Each row comes from the steps of one walk. Every step used is in the known rows, and no mark comes twice. Write the walk behind each row, first mark first.
Known rows
J, P, R: [ 0.02 -0.16 -0.21  0.42 -0.20 -0.37 -0.27  0.22  0.10 -0.27  0.33  0.10
 -0.23 -0.23 -0.40 -0.10  0.14  0.16 -0.22 -0.33 -0.26  0.05]
K, J: [-0.15  0.03  0.15  0.17 -0.04  0.01 -0.28 -0.15  0.27  0.09  0.13 -0.14
 -0.22 -0.06 -0.14 -0.07  0.06  0.20 -0.28  0.13  0.08 -0.18]
N, J, P, K: [ 0.06 -0.17 -0.07  0.20 -0.25  0.02  0.00  0.02  0.32  0.08  0.79  0.24
 -0.40 -0.35 -0.53 -0.08 -0.13  0.35 -0.17  0.17 -0.10 -0.05]
P, K: [ 0.05  0.14 -0.10  0.22 -0.06  0.22  0.04  0.02  0.28 -0.06  0.47 -0.01
 -0.23 -0.13 -0.16  0.02 -0.05  0.06  0.02  0.03 -0.09 -0.05]
K, J, N, P, R: [-0.14  0.04 -0.20  0.34 -0.06 -0.27 -0.71 -0.25  0.09 -0.12  0.21  0.16
 -0.62 -0.28 -0.40 -0.09  0.07  0.14 -0.32 -0.16  0.14 -0.06]
K, P: [ 0.05 -0.14 -0.06 -0.05  0.23 -0.06 -0.08 -0.22  0.20 -0.28  0.36  0.01
 -0.20 -0.01 -0.16 -0.15  0.10  0.15  0.15  0.03 -0.21  0.16]
R, J, P: [-0.06  0.09 -0.21 -0.01 -0.11 -0.30 -0.05  0.03  0.22  0.07  0.48 -0.15
 -0.01 -0.24 -0.11 -0.15 -0.01  0.21 -0.01 -0.10 -0.21  0.13]
P, R: [-0.15 -0.06 -0.16  0.33 -0.14 -0.12 -0.20  0.11 -0.04 -0.24  0.14 -0.07
 -0.30 -0.09 -0.25 -0.08  0.13  0.06 -0.16 -0.26  0.00 -0.02]
N, P: [ 0.06 -0.04 -0.01 -0.02  0.33 -0.26 -0.21 -0.23  0.07 -0.24  0.18 -0.06
 -0.24 -0.14 -0.18 -0.17 -0.01  0.02  0.11 -0.20 -0.15  0.27]
K, P, R, N: [-0.22 -0.05 -0.46  0.10  0.21 -0.21  0.06  0.07  0.13 -0.45  0.23 -0.02
 -0.47 -0.18 -0.46 -0.29  0.03  0.33  0.00 -0.10  0.21  0.05]
N, K, J: [-0.14 -0.18  0.30  0.01  0.20  0.24 -0.20 -0.20  0.28  0.14  0.08 -0.26
 -0.38 -0.11 -0.17 -0.17 -0.14  0.46 -0.24  0.14  0.20 -0.08]
P, K, J, Z: [ 0.06  0.16  0.04  0.36 -0.28  0.32 -0.14 -0.12  0.59  0.04  0.20  0.14
 -0.31 -0.35 -0.35  0.13 -0.19  0.22 -0.04  0.22  0.09 -0.46]
N, K, P, R, J: [-0.23 -0.24 -0.19 -0.03  0.28 -0.01 -0.09 -0.26  0.10 -0.29  0.27 -0.32
 -0.37 -0.27 -0.21 -0.47 -0.06  0.43  0.12 -0.10  0.38  0.40]
K, P, R: [-0.06 -0.24 -0.23  0.21  0.07 -0.18 -0.22 -0.10  0.10 -0.48  0.27  0.02
 -0.37 -0.13 -0.37 -0.22  0.16  0.16  0.02 -0.12 -0.01  0.18]
R, J, N, P: [-0.12  0.31 -0.32 -0.16  0.17 -0.22 -0.23 -0.30  0.01  0.07  0.52 -0.03
 -0.25 -0.15 -0.03 -0.07 -0.18  0.05  0.16 -0.22 -0.04  0.14]
R, N, K, J: [-0.29 -0.01  0.06 -0.14  0.34  0.22  0.05 -0.09  0.27  0.20  0.05 -0.33
 -0.43 -0.15 -0.27 -0.18 -0.25  0.60 -0.29  0.18  0.46 -0.19]
P, R, N, K, J: [-0.39 -0.07 -0.08  0.17  0.19  0.09 -0.13  0.05  0.19  0.00 -0.04 -0.31
 -0.60 -0.31 -0.46 -0.28 -0.19  0.61 -0.45  0.04  0.62 -0.17]
J, Z: [ 0.11  0.09  0.00  0.12 -0.13  0.07  0.01 -0.09  0.18 -0.13  0.10  0.12
 -0.09 -0.21 -0.22  0.21 -0.18  0.09  0.15 -0.08 -0.24 -0.34]
P, R, K, J, N: [-0.48  0.27 -0.26  0.22 -0.28  0.20 -0.59 -0.10  0.06  0.12  0.47  0.19
 -0.30  0.03 -0.44 -0.06 -0.04  0.36 -0.35  0.15  0.22 -0.37]
J, N: [-0.02  0.19 -0.17  0.08 -0.06  0.08 -0.16 -0.02 -0.03  0.08  0.49  0.14
 -0.19  0.10 -0.06  0.24 -0.06  0.07 -0.03 -0.11 -0.32 -0.19]
N, P, K, J: [ 0.02 -0.01  0.04  0.26  0.14 -0.01 -0.38 -0.33  0.53 -0.12  0.25 -0.01
 -0.49 -0.29 -0.33 -0.28 -0.02  0.12 -0.08  0.14  0.22  0.11]
K, P, R, J: [-0.22 -0.03 -0.36  0.10  0.02 -0.23 -0.15 -0.17  0.09 -0.37  0.32 -0.17
 -0.27 -0.25 -0.21 -0.37  0.10  0.18  0.12 -0.10  0.22  0.29]
N, K: [-0.03 -0.15  0.14 -0.09  0.29  0.21  0.02 -0.08  0.09  0.03  0.19 -0.23
 -0.23 -0.04 -0.10 -0.08 -0.15  0.31 -0.05 -0.08 -0.03  0.06]

Write each row's walk
[ 0.08  0.03 -0.14  0.13  0.26 -0.04 -0.12 -0.20  0.31 -0.26  0.38  0.01
 -0.35 -0.24 -0.28 -0.15 -0.08  0.01  0.17 -0.10 -0.04  0.21] | N, P, K
[-0.30  0.29 -0.46  0.26 -0.29 -0.11 -0.24  0.07 -0.17  0.08  0.44 -0.05
 -0.26 -0.15 -0.09  0.03 -0.03  0.09 -0.07 -0.24  0.10 -0.09] | P, R, J, N
[-0.29  0.15 -0.39  0.22  0.02 -0.16  0.05  0.29 -0.07 -0.18  0.12 -0.13
 -0.38 -0.15 -0.34 -0.12 -0.02  0.24 -0.18 -0.20  0.22 -0.17] | P, R, N
[-0.14 -0.04 -0.22 -0.10 -0.05 -0.26  0.17  0.09  0.13  0.11  0.58  0.09
 -0.36 -0.28 -0.57 -0.12 -0.23  0.58 -0.21  0.09  0.09 -0.16] | R, N, J, P
[-0.26 -0.01 -0.08  0.22  0.04  0.17 -0.07  0.04  0.28 -0.06 -0.19 -0.14
 -0.57 -0.49 -0.61 -0.07 -0.37  0.63 -0.25  0.00  0.57 -0.48] | P, R, N, K, J, Z
[-0.23  0.12  0.00 -0.01 -0.09  0.02 -0.38 -0.11  0.43  0.11  0.50  0.09
  0.01 -0.12 -0.48 -0.23 -0.06  0.46 -0.29  0.29 -0.06 -0.13] | R, K, J, P
[-0.34  0.07 -0.22  0.04  0.24 -0.12 -0.39 -0.24 -0.02 -0.35  0.27 -0.01
 -0.21 -0.15 -0.47 -0.41 -0.04  0.16  0.03 -0.17  0.19  0.22] | N, P, R, K
[-0.09 -0.20 -0.07  0.53 -0.31 -0.32 -0.50  0.09  0.31 -0.11  0.24  0.03
 -0.36 -0.34 -0.48 -0.14  0.21  0.29 -0.48 -0.09 -0.04 -0.09] | K, J, P, R
[ 0.04 -0.06  0.10  0.23 -0.16 -0.23 -0.37 -0.06  0.44  0.09  0.32  0.01
 -0.20 -0.23 -0.29 -0.07  0.08  0.32 -0.34  0.08 -0.20 -0.07] | K, J, P
[-0.28  0.29 -0.14 -0.20  0.16  0.11 -0.55 -0.48  0.20  0.11  0.52  0.17
 -0.31  0.02 -0.39 -0.12 -0.17  0.29 -0.09  0.18  0.10 -0.11] | R, K, J, N, P
[-0.03  0.10  0.07  0.36 -0.15  0.24 -0.20 -0.08  0.48  0.07  0.30 -0.01
 -0.34 -0.18 -0.19 -0.02  0.01  0.17 -0.19  0.24  0.18 -0.13] | P, K, J
[-0.30  0.07 -0.30  0.09  0.02  0.14 -0.19 -0.03 -0.17  0.12  0.40 -0.18
 -0.41 -0.18 -0.10 -0.06 -0.20  0.35 -0.08 -0.24  0.25  0.01] | P, R, J, N, K
[-0.28  0.10 -0.10  0.13 -0.02 -0.02 -0.56 -0.42  0.30 -0.28  0.03  0.17
 -0.31 -0.42 -0.69 -0.28 -0.17  0.29 -0.03  0.04  0.34 -0.21] | N, P, R, K, J, Z
[ 0.14  0.09  0.06  0.28  0.02  0.07 -0.30 -0.36  0.60 -0.16  0.12  0.20
 -0.47 -0.52 -0.46 -0.01 -0.19  0.14  0.09  0.09  0.15 -0.21] | N, P, K, J, Z
[-0.06 -0.43 -0.02  0.11  0.38  0.06 -0.15 -0.18  0.11 -0.43  0.21 -0.11
 -0.49 -0.16 -0.42 -0.31 -0.01  0.35  0.05 -0.14  0.13  0.32] | N, K, P, R
[ 0.21  0.02 -0.17  0.30 -0.10 -0.02 -0.06  0.16  0.40 -0.07  0.64  0.18
 -0.14 -0.25 -0.34  0.02 -0.01  0.20 -0.06 -0.02 -0.33  0.04] | J, P, K
[-0.05  0.22 -0.38 -0.03  0.40 -0.06  0.12 -0.02  0.32 -0.18  0.40 -0.04
 -0.41 -0.26 -0.39 -0.17 -0.17  0.20  0.15 -0.07  0.22  0.11] | R, N, P, K
[-0.35  0.34 -0.10 -0.07 -0.13  0.35 -0.46 -0.20  0.17  0.31  0.57  0.16
 -0.21  0.15 -0.28  0.00 -0.15  0.37 -0.23  0.32  0.04 -0.37] | R, K, J, N
[-0.09  0.18 -0.01  0.14 -0.20  0.09 -0.39 -0.15  0.19  0.21  0.36  0.10
 -0.33  0.02 -0.11  0.19 -0.02  0.17 -0.28  0.08 -0.07 -0.31] | K, J, N
[-0.37  0.15 -0.24  0.11 -0.04  0.12 -0.22 -0.01 -0.05 -0.18  0.30  0.00
 -0.07 -0.03 -0.39 -0.25 -0.03  0.23 -0.07 -0.04  0.12 -0.06] | P, R, K
[-0.10 -0.02 -0.32  0.13 -0.12 -0.14 -0.08 -0.21  0.21 -0.37  0.18  0.02
 -0.26 -0.42 -0.36 -0.13 -0.09  0.18  0.26 -0.09  0.15  0.01] | K, P, R, J, Z
[-0.24  0.03 -0.26  0.18 -0.12 -0.11 -0.29  0.12  0.11 -0.22  0.52  0.14
 -0.06 -0.17 -0.55 -0.28  0.01  0.33 -0.18 -0.09 -0.14  0.00] | J, P, R, K
[-0.07  0.10 -0.07  0.05  0.10 -0.15 -0.57 -0.38  0.21  0.03  0.32  0.13
 -0.48 -0.10 -0.26  0.00 -0.06  0.14 -0.17 -0.01 -0.03 -0.07] | K, J, N, P
[-0.14  0.22 -0.21  0.06  0.28 -0.05 -0.12 -0.16  0.54 -0.05  0.26 -0.06
 -0.56 -0.37 -0.45 -0.26 -0.16  0.31 -0.08  0.20  0.47 -0.06] | R, N, P, K, J
[-0.23  0.06 -0.32  0.17  0.10 -0.42 -0.27 -0.22 -0.04 -0.29  0.13 -0.28
 -0.30 -0.35 -0.20 -0.39  0.06  0.02  0.04 -0.34  0.28  0.33] | N, P, R, J
[-0.13  0.15 -0.27 -0.19  0.46 -0.28  0.10 -0.06  0.11 -0.19  0.16 -0.15
 -0.34 -0.17 -0.33 -0.22 -0.15  0.20  0.08 -0.19  0.09  0.09] | R, N, P
[-0.49  0.12 -0.06  0.23 -0.12  0.14 -0.50 -0.12  0.18 -0.06  0.22 -0.06
 -0.22 -0.07 -0.45 -0.29  0.01  0.33 -0.36  0.21  0.36 -0.18] | P, R, K, J
[-0.19  0.02 -0.11 -0.23  0.44  0.18  0.31  0.08  0.10  0.06  0.15 -0.27
 -0.33 -0.07 -0.22 -0.17 -0.32  0.49 -0.04 -0.05  0.21 -0.05] | R, N, K
[ 0.11  0.21 -0.29  0.13  0.12  0.07 -0.23 -0.19  0.21 -0.08  0.69  0.27
 -0.46 -0.17 -0.26  0.10 -0.11 -0.03  0.15 -0.14 -0.19  0.06] | J, N, P, K
[ 0.00 -0.27  0.04  0.06 -0.18 -0.21 -0.09 -0.04  0.10  0.10  0.60  0.17
 -0.27 -0.24 -0.43 -0.12 -0.04  0.39 -0.22  0.05 -0.19 -0.05] | N, J, P
[-0.13 -0.36  0.09  0.37 -0.05 -0.10 -0.44 -0.01  0.31 -0.07  0.19 -0.08
 -0.47 -0.39 -0.50 -0.23  0.05  0.56 -0.49 -0.09  0.12  0.01] | N, K, J, P, R
